What can hang from each mark
J809: J66 J327
J66: J243 J809
J327: J809
J885: J342
J800: J19 J342
J19: J733 J800 J885
J342: J733 J885
J733: J243 J772
J772: J733
J243: J733 J828 J885

Each row was made from one small tree. The marks that hang from a mark follow it in brackets, in the order of their numbers. Every link used is in the known rows. Write each row's tree.
Known rows
J772(J733): -10 9 8 4 -3 -11 -29 -12 -5 2 -9 -2 18 11 18 -5 -14 4 -4 16 -14 -19 7
 -11 -3 25 11 6
J809(J66(J243(J828 J885(J342(J733)))) J327): 17 -7 6 20 8 -12 -21 25 24 3 -32 11 8 -7 11 -37 10 23 43 3 -24 -43 0 30
 15 -16 -44 -43
J66(J243(J733(J772) J828 J885) J809(J327)): -5 -6 -4 21 5 -31 -8 13 14 2 -15 5 25 -15 -14 -22 6 24 85 7 -34 -31 33
 41 36 15 -22 -34
J800(J19 J342(J733(J243(J828) J772) J885)): -21 11 -17 7 -12 18 -3 6 6 11 -20 15 14 58 9 0 -21 8 0 15 -11 -36 -16
 -10 2 -52 -3 -13
J243(J733(J772) J828 J885(J342)): -17 -1 -16 25 -18 -22 -14 -3 3 36 -15 5 27 5 16 -20 5 -12 14 4 -14 -10
 56 9 14 9 7 -28
J772(J733(J243(J828 J885))): -11 13 -9 3 -5 -16 -15 -2 3 5 -14 11 14 7 16 -14 -15 3 11 20 -20 -22 23
 3 14 31 3 -17
J733(J243): -26 24 3 -8 -3 4 8 12 0 -2 3 2 7 13 21 -4 -6 16 25 23 -21 -16 -14 4 3 12
 3 -3
J327(J809(J66(J243(J733 J828 J885(J342))))): 5 9 16 17 2 -14 -13 8 30 16 -17 7 14 17 -7 -21 7 31 35 12 -19 -23 22 16
 10 -11 2 -34
J243(J733 J885(J342)): -15 5 -6 16 -8 -27 -23 -1 13 29 -18 7 19 13 17 -17 -2 4 8 7 -16 -8 33 8
 0 9 16 11
J800(J19 J342): -26 6 3 2 -11 26 -12 -5 12 29 -19 2 13 60 22 -8 -7 18 -13 2 -10 -21 -4 2
 5 -17 18 -5
J885(J342(J733(J243(J828) J772))): -19 9 6 9 -23 -8 -2 8 -25 3 0 6 3 16 14 -1 0 14 24 21 -9 -23 1 -18 4 -13
 -2 -18
J342(J733(J243) J885): -3 16 -13 4 3 -8 -13 17 6 -14 -10 13 8 12 6 7 -24 -3 13 26 -23 -27 -40
 -14 -23 -46 -12 20
J66(J243(J733(J772)) J809): -18 8 11 10 5 -27 -2 3 1 -5 10 -3 24 8 -12 -3 2 36 82 21 -28 -26 8 15 17
 17 8 -2
J66(J243(J828) J809): -1 -4 10 10 1 -7 -10 7 8 2 2 0 8 4 -9 -10 9 28 69 6 -31 -28 0 20 17 -2
 -3 -34
J800(J19): -24 14 -4 3 -10 22 -13 1 6 18 -11 -5 21 26 25 -5 -5 23 -3 7 -20 -17 -11
 12 1 -9 19 3
J243(J828): -7 -3 -1 8 -6 12 -19 -1 5 25 -10 -4 15 2 19 -12 5 -12 1 0 -21 -13 11 6
 -3 -12 -1 -34
J243(J828 J885(J342(J733))): 4 -11 -13 20 -18 -11 -27 6 8 29 -25 12 5 3 15 -15 2 -11 -3 -1 -16 -16 23
 2 0 -23 -2 -27
J19(J733(J243) J800 J885): -27 33 -37 8 4 -4 -53 -17 31 -11 11 3 7 -1 32 -3 -12 18 21 -8 -3 -25 -1
 39 3 69 -9 8
J19(J733(J772) J800 J885(J342)): -30 22 -32 25 -14 -10 -56 -27 14 -10 14 -1 12 2 35 -2 -3 18 14 -16 12
 -20 10 25 5 72 -7 4
J772(J733(J243(J828 J885(J342)))): -10 12 -3 8 -12 -19 -15 -3 -4 6 -13 13 7 13 17 -15 -11 11 13 18 -15 -22
 26 -1 16 31 5 -20
J19(J800 J885(J342)): -18 20 -20 18 -8 2 -43 -10 21 0 -5 5 3 -2 33 -4 -3 15 4 -22 2 -21 -4 19
 -4 43 1 -2
J885(J342): -17 6 15 10 -18 -2 -13 -1 -10 11 -5 0 4 20 23 -7 4 16 7 7 -8 -12 -4 -9
 -4 2 10 -4
J885(J342(J733(J243))): -15 11 13 4 -17 -9 -10 9 -18 3 -4 7 -3 21 14 0 -5 21 19 21 -12 -23 -12
 -18 -5 -15 4 3
J772(J733(J243(J828))): -13 16 5 -1 -5 -8 -16 -6 -8 3 -7 4 12 11 14 -9 -13 7 13 22 -18 -25 16 -5
 10 26 4 -19
J66(J243(J733)): -9 12 11 0 8 -14 -19 4 4 9 -7 -2 22 5 8 -9 -3 19 46 13 -29 -21 8 10 2 11
 6 4
J733(J243(J885(J342)) J772): -38 23 -12 4 -19 -13 27 15 -7 -9 4 11 11 12 26 -5 -3 19 31 26 -11 -13 3
 3 21 32 1 -7
J19(J885(J342(J733))): -6 3 -7 15 -8 -13 -37 5 9 3 -10 12 -1 6 26 4 -3 10 4 4 -7 -21 -10 4 -6 5
 2 11
J733(J243(J828 J885)): -17 13 -16 1 -5 0 4 14 14 14 -11 11 8 2 21 -15 -2 -1 19 13 -26 -16 11 18
 14 8 -3 -28

Which tree is each row?
0 6 -1 15 2 -20 -5 19 20 -3 -6 10 14 12 17 -20 5 25 37 16 -16 -32 -10 9
 7 -2 -13 -14 : J809(J66(J243(J885(J342(J733(J772))))))
-33 23 -39 14 -5 1 -41 -23 26 -1 10 7 8 21 29 -7 -9 6 20 -14 8 -29 21 30
 18 67 -17 -26 : J19(J733(J243(J828) J772) J800(J342) J885)
4 6 16 8 17 0 -11 23 23 -9 -18 1 14 -3 17 -31 9 30 46 9 -25 -39 -19 31
 11 3 -38 -26 : J809(J66(J243) J327)
8 1 0 16 2 -7 -11 14 28 14 -12 10 11 11 20 -31 14 20 33 3 -20 -29 3 22
 11 -2 -13 -41 : J809(J66(J243(J828 J885(J342))))
-8 -3 12 16 5 -21 -9 7 -1 -2 -6 -3 24 -9 -17 -18 8 30 90 10 -32 -34 24
 30 30 9 -21 -36 : J66(J243(J733(J772) J828) J809(J327))
1 14 14 10 11 -15 -11 12 37 9 -13 4 20 13 -7 -15 0 30 34 17 -23 -21 10
 18 4 -5 3 -13 : J327(J809(J66(J243(J733 J885))))
-25 9 -19 12 -3 -26 -9 1 15 19 -10 2 36 2 18 -10 -6 -9 11 15 -20 -7 33
 11 5 20 11 12 : J243(J733(J772) J885)
10 -15 5 22 -5 -26 -19 19 9 -3 -23 13 1 -9 -15 -21 7 34 76 1 -30 -37 10
 28 27 -10 -27 -35 : J66(J243(J828 J885(J342(J733))) J809(J327))
1 4 11 15 15 -7 -12 16 17 4 -18 -1 28 -7 10 -35 12 19 55 9 -25 -40 12 34
 19 3 -40 -45 : J809(J66(J243(J733(J772) J828)) J327)
10 -2 6 21 10 -16 -21 19 27 14 -30 9 17 -3 12 -43 13 24 49 2 -26 -38 20
 39 20 1 -37 -43 : J809(J66(J243(J733 J828 J885(J342))) J327)
-21 14 -15 1 -8 -16 6 18 -1 -7 -4 9 14 3 13 5 -14 2 21 29 -19 -21 -8 -7
 3 -4 -4 9 : J342(J733(J243(J885) J772))
-4 1 19 7 7 -13 -7 16 6 -19 -6 0 9 -4 -9 -12 4 43 78 10 -31 -32 -15 27
 20 9 -20 -13 : J66(J243 J809(J327))
-12 0 -10 16 -18 -20 -12 9 2 8 -14 10 11 8 19 -4 -4 2 3 11 -10 -13 6 -6
 0 -4 4 7 : J243(J885(J342(J733(J772))))
-33 20 -7 0 -12 6 21 8 -12 -1 9 0 18 4 21 -4 0 4 33 23 -17 -17 6 3 18 16
 -5 -35 : J733(J243(J828) J772)
-24 12 -17 15 -18 7 -23 4 4 8 -10 7 15 23 29 3 -6 29 3 8 -7 -25 -10 13 8
 0 13 8 : J800(J19(J885(J342(J733(J772)))))
-16 4 9 12 -22 -11 -12 3 -22 2 -2 1 8 15 16 3 -1 11 11 17 -5 -19 -5 -23
 -7 -14 4 4 : J885(J342(J733(J772)))
-34 20 -25 15 -21 8 -26 -6 4 6 5 7 14 29 33 -5 -1 37 22 10 -5 -25 8 32
 27 33 5 -12 : J800(J19(J733(J243(J828) J772) J885(J342)))
-32 15 -22 18 -20 4 -37 -13 7 6 3 2 19 29 36 -1 -2 35 8 5 -2 -20 2 27 14
 32 10 8 : J800(J19(J733(J772) J885(J342)))
-31 17 -22 4 -12 -3 22 13 3 2 -1 9 18 -1 23 -9 -2 -2 28 20 -19 -14 16 13
 23 22 -6 -32 : J733(J243(J828 J885) J772)
5 9 10 13 9 -11 -13 11 37 16 -17 5 20 10 -8 -19 4 23 33 13 -25 -23 19 21
 7 -12 0 -31 : J327(J809(J66(J243(J733 J828 J885))))
-10 -3 -3 24 -8 -36 -6 5 6 10 -3 8 18 6 -12 -16 9 29 80 9 -25 -25 36 23
 30 13 2 -29 : J66(J243(J733(J772) J828 J885(J342)) J809)
-14 20 -15 6 2 8 -26 -5 18 -2 -13 8 5 28 9 -1 -22 -4 -1 -7 -6 -30 -20
 -11 -20 -15 -10 1 : J19(J800(J342(J733(J243) J885)))
11 -2 0 16 15 -4 -14 25 34 4 -29 8 16 -11 16 -40 11 18 41 1 -28 -38 2 42
 19 0 -44 -47 : J809(J66(J243(J828 J885)) J327)
-31 17 -16 10 -22 -7 22 13 -7 3 0 12 11 6 23 -11 2 9 31 18 -12 -16 19 7
 26 22 -4 -36 : J733(J243(J828 J885(J342)) J772)
-27 32 -28 14 -9 -8 -53 -19 19 -10 12 6 -2 9 32 -5 -7 31 25 -10 5 -25 2
 33 6 70 -7 4 : J19(J733(J243) J800 J885(J342))
-6 0 4 14 -6 -28 -5 12 13 -7 -2 11 2 11 -4 -10 6 44 68 9 -24 -23 -3 20
 20 13 3 -7 : J66(J243(J885(J342)) J809)
-20 18 -5 1 -2 9 -23 -7 11 7 -10 1 3 26 12 -3 -16 3 3 -7 -6 -29 -6 -8
 -11 0 -2 -4 : J19(J800(J342(J733(J243))))
-35 7 -7 7 -16 17 -22 -18 7 22 -3 -3 20 64 24 -6 -8 22 -5 6 -1 -22 8 6
 12 6 12 -2 : J800(J19(J733(J772)) J342)
6 4 4 11 16 -8 -11 26 34 -6 -25 8 15 -8 19 -35 6 27 43 7 -26 -37 -12 39
 15 8 -39 -23 : J809(J66(J243(J885)) J327)
-10 2 -10 10 -6 16 -25 2 17 18 -28 12 12 61 10 0 -22 6 -19 6 -12 -31 -25
 -12 -15 -62 5 11 : J800(J19 J342(J733 J885))
7 8 11 12 6 -3 -8 15 36 8 -15 6 13 9 -4 -17 4 25 29 11 -22 -23 6 20 9
 -12 -4 -36 : J327(J809(J66(J243(J828 J885))))
-16 8 -18 4 -10 -12 2 16 -1 3 -6 9 15 -2 11 0 -10 -7 21 24 -21 -22 5 -3
 7 -11 -8 -14 : J342(J733(J243(J828 J885) J772))
-4 -9 -16 22 -21 -13 -18 6 2 23 -20 10 10 1 16 -12 2 -11 3 2 -14 -15 25
 -1 5 -16 -3 -29 : J243(J828 J885(J342(J733(J772))))
-35 18 -22 11 -24 7 -12 -6 0 14 1 2 19 32 27 -11 -3 32 18 13 -11 -20 16
 24 25 19 7 -15 : J800(J19(J733(J243(J828 J885(J342)) J772)))
-19 16 -29 11 -2 5 -32 -6 25 3 -10 12 4 12 21 1 -14 -6 7 -15 1 -33 4 11
 2 24 -12 -20 : J19(J800(J342(J733(J243(J828) J772))) J885)
-5 3 19 9 12 -25 -16 10 8 -7 -9 -2 18 -2 -15 -15 2 42 85 13 -34 -33 6 29
 19 9 -14 -5 : J66(J243(J733) J809(J327))
0 5 -8 16 10 -16 -9 12 31 18 -9 5 28 6 15 -29 9 9 41 11 -24 -30 19 27 13
 6 -12 -34 : J809(J66(J243(J733(J772) J828 J885)))
